Known rows, with every way that one mark hangs from another
{kogu {fugo {bina {lumene gile vosil}} matufis}}: [ 0.69  0.87 -4.14  0.58  0.53 -1.06 -0.55  7.43 -2.36  5.23 -1.02 -0.72
 -4.30  0.38  0.66  0.14 -3.56  4.54  3.30  0.48  5.60  1.70  0.12]
{lodatat {rimuz {lumene bina}}}: [-2.51 -0.91  0.43  0.29  1.76 -1.44 -1.21  5.31 -0.54 -0.58 -2.33  1.39
  0.04  0.80  0.52 -3.19  0.54 -1.82 -1.02 -0.56  1.00  0.26 -0.90]
{gile lamul {lumene bina {rimuz lodatat} vosil}}: [ 0.73 -2.58  0.77  0.67  7.22 -1.82 -2.07  2.02 -0.66 -3.69 -1.94  2.41
 -1.38  1.12 -0.62 -3.39 -1.45  1.44  1.28  0.20  2.64 -2.69  2.19]
{lamul {gile {lumene rimuz}}}: [-0.16 -3.18  0.18 -0.39  3.14 -1.20 -2.89  1.76 -4.11 -0.44 -2.17  0.34
  0.28  1.75 -2.66 -0.76 -1.23 -2.57  0.34 -1.76  2.25 -3.71 -0.27]
{matufis {fugo {bina lumene}}}: [ 0.46  0.64  3.32  0.24 -2.53  0.20  0.26  5.71  1.07 -0.08 -0.98  0.26
 -2.56 -2.85 -2.96 -0.78  0.69  2.53 -0.33  1.03  3.46  1.55  0.25]
{rimuz lodatat {lumene bina gile vosil}}: [-1.90 -1.07 -0.20  2.13  7.14 -2.54  0.28  1.40 -1.21  1.15 -0.20  1.55
 -4.20 -0.47  0.34 -2.76 -1.50  1.29  1.30  1.65  1.96 -2.05  2.30]
{matufis {fugo bina}}: [ 0.17  1.30  3.16  0.67 -2.06  0.82  0.25  3.64  0.58  0.13 -1.79  0.41
 -1.80 -2.67 -2.35 -0.87 -0.78  0.41 -0.73  0.51  3.58  1.53 -0.45]
{kogu {fugo {bina {lumene gile rimuz}} matufis}}: [-0.62  1.11 -3.56  1.00 -0.64 -0.94 -2.29  8.81 -3.82  3.77 -1.66  0.47
 -3.46  0.24  0.74  0.64 -4.11  1.79  2.35 -0.83  5.38  1.67  0.36]
{lumene bina {gile lamul} rimuz vosil}: [ 0.98 -3.35 -1.62  1.02  4.04 -3.82 -1.79  0.64 -1.20  0.29 -0.54  2.54
 -3.01 -0.32  1.04 -3.30 -4.43  1.30  1.06 -0.93  3.49 -0.17 -4.01]
{rimuz lodatat {lumene bina {gile lamul} vosil}}: [-0.61 -0.37 -0.88  1.32  8.91 -3.61 -0.34  0.31  0.24 -0.33  0.39  1.67
 -3.87  0.30  0.56 -3.98  0.53  3.40 -0.29  2.79  2.89 -1.61 -0.05]
{lodatat {rimuz lumene}}: [-2.41  0.85 -0.44  0.88  1.93 -1.36 -1.05  3.92  0.18  0.68 -1.29  0.70
 -0.06  1.81  1.79 -1.88  1.42 -0.44 -0.65 -0.92  0.70 -0.60 -1.06]
{bina {lumene gile vosil}}: [ 0.34 -2.39 -1.70  1.31  2.49 -2.74  0.44  1.12 -0.70  2.90  1.03  0.18
 -3.82  0.24  0.16 -0.27 -1.86  4.29  2.70  0.52  2.17 -1.46 -0.81]
{lamul {gile {lumene bina {rimuz lodatat} vosil}}}: [ 0.45 -4.87  1.46  0.90  7.50 -2.14 -1.98  1.83 -3.47 -2.15 -2.20  2.12
 -1.58  0.01 -2.12 -2.86 -2.49 -1.99  1.92 -0.57  3.15 -4.47  2.73]
{matufis fugo}: [ 0.17  0.16  2.62  1.42 -0.86 -0.11 -1.15  1.31  0.47  0.64 -0.13  0.04
 -1.91 -1.09 -0.45  1.12 -0.94 -1.14  0.45  0.53  1.56  2.59 -1.20]
{rimuz lodatat lumene}: [-1.72  2.17  0.72  1.00  4.65 -0.47  0.46  0.51  0.77 -0.66  0.57  0.53
 -1.37  0.74  0.56 -0.99  3.02  0.92 -0.68  1.80 -0.67 -1.79  3.90]
{bina {lumene {gile lamul} {rimuz lodatat} vosil}}: [ 1.05 -1.54 -1.48  2.86  7.35 -4.30 -1.36 -0.09  1.12 -0.10  1.44  2.07
 -4.32 -0.02  2.20 -1.78 -0.38  5.54  1.85  0.95  3.42 -2.26 -0.02]
{matufis {fugo {bina {lumene vosil}}}}: [ 1.60 -0.49  2.94  0.77 -1.00 -0.70  0.91  5.13  1.30  1.70 -0.70  0.63
 -4.31 -2.64 -2.20 -1.40 -1.40  4.16  1.37  1.11  3.97  1.09 -0.08]
{rimuz lodatat {lumene {gile lamul} vosil}}: [-0.45  1.11 -1.87  1.62  8.99 -3.10 -0.57 -1.40  1.23  1.08  1.30  1.00
 -4.22  1.69  1.83 -2.76  1.67  4.70  0.25  2.94  2.74 -2.57 -0.08]
{vosil {lumene gile rimuz}}: [-2.93 -1.42 -1.05  2.22  2.64 -1.93 -1.41  2.01 -4.53  1.12 -2.06  1.91
 -0.84  2.93 -0.91  1.21 -3.90 -1.17  1.99 -2.36  1.41 -3.10 -0.87]
{vosil {lumene bina {gile lamul} {rimuz lodatat}}}: [-2.29 -1.00 -0.45  2.47  7.34 -3.09 -1.62  1.81 -2.37 -3.68 -2.58  3.12
 -0.76  1.51 -1.20 -1.25 -1.18 -0.15 -0.11  0.53  2.58 -3.02 -0.22]
{gile {lumene rimuz}}: [-1.26 -1.86  0.25  0.20  1.35  0.19 -2.30  3.01 -3.01 -0.45 -1.77  0.51
  0.27  1.85 -1.17 -0.09 -2.37 -1.18  1.37 -2.35  0.98 -2.74  1.35]
{bina lumene}: [ 0.42 -0.72  0.21 -0.23 -0.27 -0.65  0.29  1.87  0.20 -0.07  0.58 -0.34
 -0.82 -0.10 -0.42  0.20  1.37  2.23  0.05  0.71 -0.06 -0.10  0.74]
{lumene bina gile rimuz vosil}: [-0.37 -3.94 -1.04  1.79  2.49 -2.87 -1.13  1.41 -2.79  1.76 -1.05  2.56
 -3.43 -0.87  0.72 -1.75 -6.62 -0.74  2.88 -2.12  2.71 -0.65 -1.90]
{rimuz lodatat {lumene gile vosil}}: [-1.77  0.16 -1.16  2.79  7.42 -2.38  0.48 -0.43 -0.18  2.45  0.93  0.84
 -4.30  0.87  1.73 -1.43 -0.40  2.94  1.59  1.62  1.82 -3.15  2.22]
{fugo {bina {lumene gile vosil}} matufis}: [-0.01 -0.24 -3.67  0.10  1.23 -1.18  0.80  4.58 -2.37  3.82  0.23 -0.01
 -2.50  0.01  1.30 -1.51 -1.85  4.74  2.77 -0.06  4.43  0.54 -0.42]

Rows
[ 0.94 -0.04  4.15  2.77  1.91 -1.56 -0.09  4.90  1.95 -0.07 -0.57  2.42
 -5.19 -3.33 -0.63 -1.43 -1.73  3.42  2.42  0.20  4.07 -0.60  3.08] -> {matufis {fugo {bina {lumene {rimuz lodatat} vosil}}}}
[-1.15 -0.99 -0.26  3.33  4.38 -2.42 -0.88  1.48 -0.69 -0.49  0.57  1.72
 -2.75 -0.76  1.00  0.09 -0.64  1.87  1.67  0.27  1.83 -2.34  2.59] -> {bina {lumene gile {rimuz lodatat}}}
[-3.49 -1.93  0.14  3.36  5.57 -2.07 -1.00  2.71 -4.19 -2.02 -2.72  3.05
 -0.78  1.00 -1.44 -0.08 -3.15 -2.20  1.53 -0.59  1.86 -3.41  2.24] -> {vosil {lumene bina gile {rimuz lodatat}}}
[-0.35  1.30 -1.58 -0.79 -1.40  0.03 -0.50  5.99 -2.20  0.77 -0.33  1.00
 -0.48  0.05  1.06 -1.44 -0.90  1.43  0.96 -1.60  2.17  1.38  1.20] -> {fugo {bina {lumene rimuz}} matufis}
[-2.68 -1.29 -0.75  0.46  2.88 -1.60 -0.27  2.86 -2.96  1.40 -0.66  0.48
 -2.30 -0.01 -1.07 -2.10 -1.33 -0.76 -0.58  0.76  1.40 -0.35 -0.59] -> {rimuz {lumene bina gile}}
[-0.35 -4.38  0.50  0.25  2.49 -0.80 -1.56  3.98 -3.51 -0.27 -2.69  1.62
 -1.41  0.91 -1.53 -2.03 -5.29 -1.03  2.74 -2.49  1.71 -2.00  1.07] -> {gile {lumene bina rimuz vosil}}
[-0.43 -1.61 -1.67 -0.10  5.72 -3.82 -0.68  1.26 -1.11  1.54 -0.06  0.99
 -3.80  0.69 -0.07 -4.13 -0.86  2.90 -0.58  1.46  2.91 -0.39 -3.28] -> {rimuz {lumene bina {gile lamul} vosil}}
[ 0.20  1.37 -3.65 -0.25  1.78 -1.98 -1.67  4.51 -1.87  0.60  0.00  1.18
 -1.65  0.57  1.57 -2.61 -0.15  3.52 -0.14 -0.19  4.96  0.97 -2.46] -> {fugo {bina {lumene {gile lamul} rimuz}} matufis}
[ 0.67 -1.00 -0.17  1.03  7.61 -1.31 -2.31  0.39  0.52 -2.29 -0.91  1.64
 -1.60  2.20  0.33 -2.05 -0.37  2.98  1.47  0.11  2.42 -3.91  1.97] -> {gile lamul {lumene {rimuz lodatat} vosil}}
[ 0.60 -2.11 -0.82  2.53  7.45 -3.76 -1.48 -0.20 -0.07 -1.75 -0.38  3.08
 -3.21 -1.02  1.70 -2.92 -2.91  1.52  1.37  0.51  3.66 -1.39 -0.81] -> {lumene bina {gile lamul} {rimuz lodatat} vosil}
[ 0.86 -0.19  1.27  1.42  0.70 -2.69 -2.06  4.98  0.53 -0.03 -1.27  1.32
 -4.39 -2.31 -1.95 -2.18 -1.09  3.59 -0.66  0.66  6.21  1.02 -3.50] -> {matufis {fugo {bina {lumene {gile lamul} rimuz}}}}
[-1.14 -2.07 -2.59  1.01  5.97 -4.30 -1.87  3.67 -0.08  0.93 -1.86  1.48
 -2.82  1.53  1.79 -5.11 -0.66  2.13 -0.33  0.04  4.00 -0.67 -5.08] -> {lodatat {rimuz {lumene bina {gile lamul} vosil}}}
[-1.43  2.33 -1.49  1.55  7.80 -2.47 -1.03 -0.55  1.03 -0.66  0.69  0.27
 -2.25  1.29  0.88 -2.26  3.50  3.31 -1.77  3.10  2.09 -2.08  0.19] -> {rimuz lodatat {lumene {gile lamul}}}
[-0.33  1.99 -3.57  0.55 -0.61 -0.32 -1.10  8.05 -2.75  3.53 -1.42 -1.30
 -2.78  0.29 -0.34  0.89 -1.68  2.86  1.57  0.98  5.16  2.03  0.32] -> {kogu {fugo {bina {lumene gile}} matufis}}
[-0.56 -1.66  0.50 -0.55  2.51 -1.64  0.35  2.59 -1.24  1.71 -0.02  1.15
 -2.96  0.33 -0.34 -3.05 -1.80  0.40  0.31  0.17 -0.04 -0.14  0.53] -> {rimuz {lumene bina vosil}}
[-2.48 -2.52 -1.60  1.98  4.50 -3.20 -0.92  4.64 -1.66  2.53 -2.16  1.73
 -2.75  0.94  1.78 -3.66 -2.96 -0.03  1.32 -1.16  3.28 -0.85 -2.56] -> {lodatat {rimuz {lumene bina gile vosil}}}
[-0.71 -1.20  1.64  1.66  3.08 -0.83 -0.80  1.32 -0.56 -2.99 -0.80  2.74
 -0.64 -1.79  0.48 -1.43 -1.56 -2.20  0.57 -0.43  0.60 -0.66  3.07] -> {lumene bina {rimuz lodatat}}
[ 0.64 -0.40  1.39  1.70  2.82 -1.53  1.26  3.71  1.32 -0.52 -0.27  2.49
 -3.08 -1.97  0.03 -2.65 -1.02  4.51  2.42 -0.12  2.45 -3.28  4.08] -> {fugo {bina {lumene {rimuz lodatat} vosil}}}
[-3.33 -3.01 -0.50  1.65  2.24 -2.14 -1.27  3.68 -5.38 -0.18 -3.03  2.27
 -0.52  1.64 -2.11  0.00 -5.01 -2.58  1.37 -2.03  1.66 -2.13 -0.93] -> {vosil {lumene bina gile rimuz}}
[ 0.00  1.95 -1.61 -1.51 -1.35  0.82  0.76  5.46 -1.52  0.74 -0.07 -0.31
  0.46 -0.18  0.31 -1.20  1.24  2.59  0.43  0.15  2.28  1.68  1.40] -> {fugo {bina lumene} matufis}
[-2.18  0.91 -2.89  1.29  5.11 -3.23 -2.44  2.40  0.61  0.47 -1.15  0.78
 -1.17  2.46  1.80 -3.19  2.22  2.02 -1.52  0.57  3.61 -0.82 -4.71] -> {lodatat {rimuz {lumene {gile lamul}}}}
[-0.07 -0.60 -3.48  0.85  1.30 -1.76 -0.58  5.04 -3.21  3.84  0.10  1.60
 -3.27  0.25  2.20 -1.81 -4.27  3.41  3.52 -1.95  4.61 -0.14 -0.44] -> {fugo {bina {lumene gile rimuz vosil}} matufis}
[-1.65 -1.60 -0.09  3.26  4.40 -2.07 -1.22  1.14 -2.12 -1.80 -1.36  2.53
 -1.77 -1.74  0.83 -1.00 -3.12 -1.92  1.43 -0.54  2.55 -1.64  1.94] -> {lumene bina gile {rimuz lodatat}}
[ 0.12 -3.21 -1.58  2.07  2.36 -3.70 -1.03  2.02 -1.59  2.86  0.68  1.56
 -4.51  0.10  1.30 -0.51 -4.36  2.90  3.56 -1.73  2.37 -1.70 -1.28] -> {bina {lumene gile rimuz vosil}}
[ 1.03 -2.61 -1.74  0.30  4.35 -3.05 -0.65 -0.26 -0.30  0.25 -0.35  1.06
 -2.59 -0.29  0.15 -2.89 -2.34  2.46  0.44  1.04  3.39  0.18 -3.83] -> {lumene bina {gile lamul} vosil}
[-1.64  0.75 -0.61  1.08  7.71 -2.69 -0.90  0.79 -0.26 -2.11 -0.27  0.95
 -2.31 -0.22  0.00 -3.56  2.72  1.65 -2.31  3.56  2.47 -0.98  0.37] -> {rimuz lodatat {lumene bina {gile lamul}}}
[ 0.38  1.90 -2.02 -0.16 -2.23  0.31 -1.91  8.88 -2.34  2.34 -1.50  0.31
 -2.55  0.37  0.35  0.39 -2.56  1.17  1.56 -1.34  3.48  2.61  1.69] -> {kogu {fugo {bina {lumene rimuz}} matufis}}
[-0.65  0.84  0.27  1.34  5.91 -1.40  0.92 -0.10  1.03  1.18  1.36  0.95
 -3.26  0.90  1.26 -1.42  1.07  2.64  0.81  1.56 -0.15 -2.45  3.65] -> {rimuz lodatat {lumene vosil}}
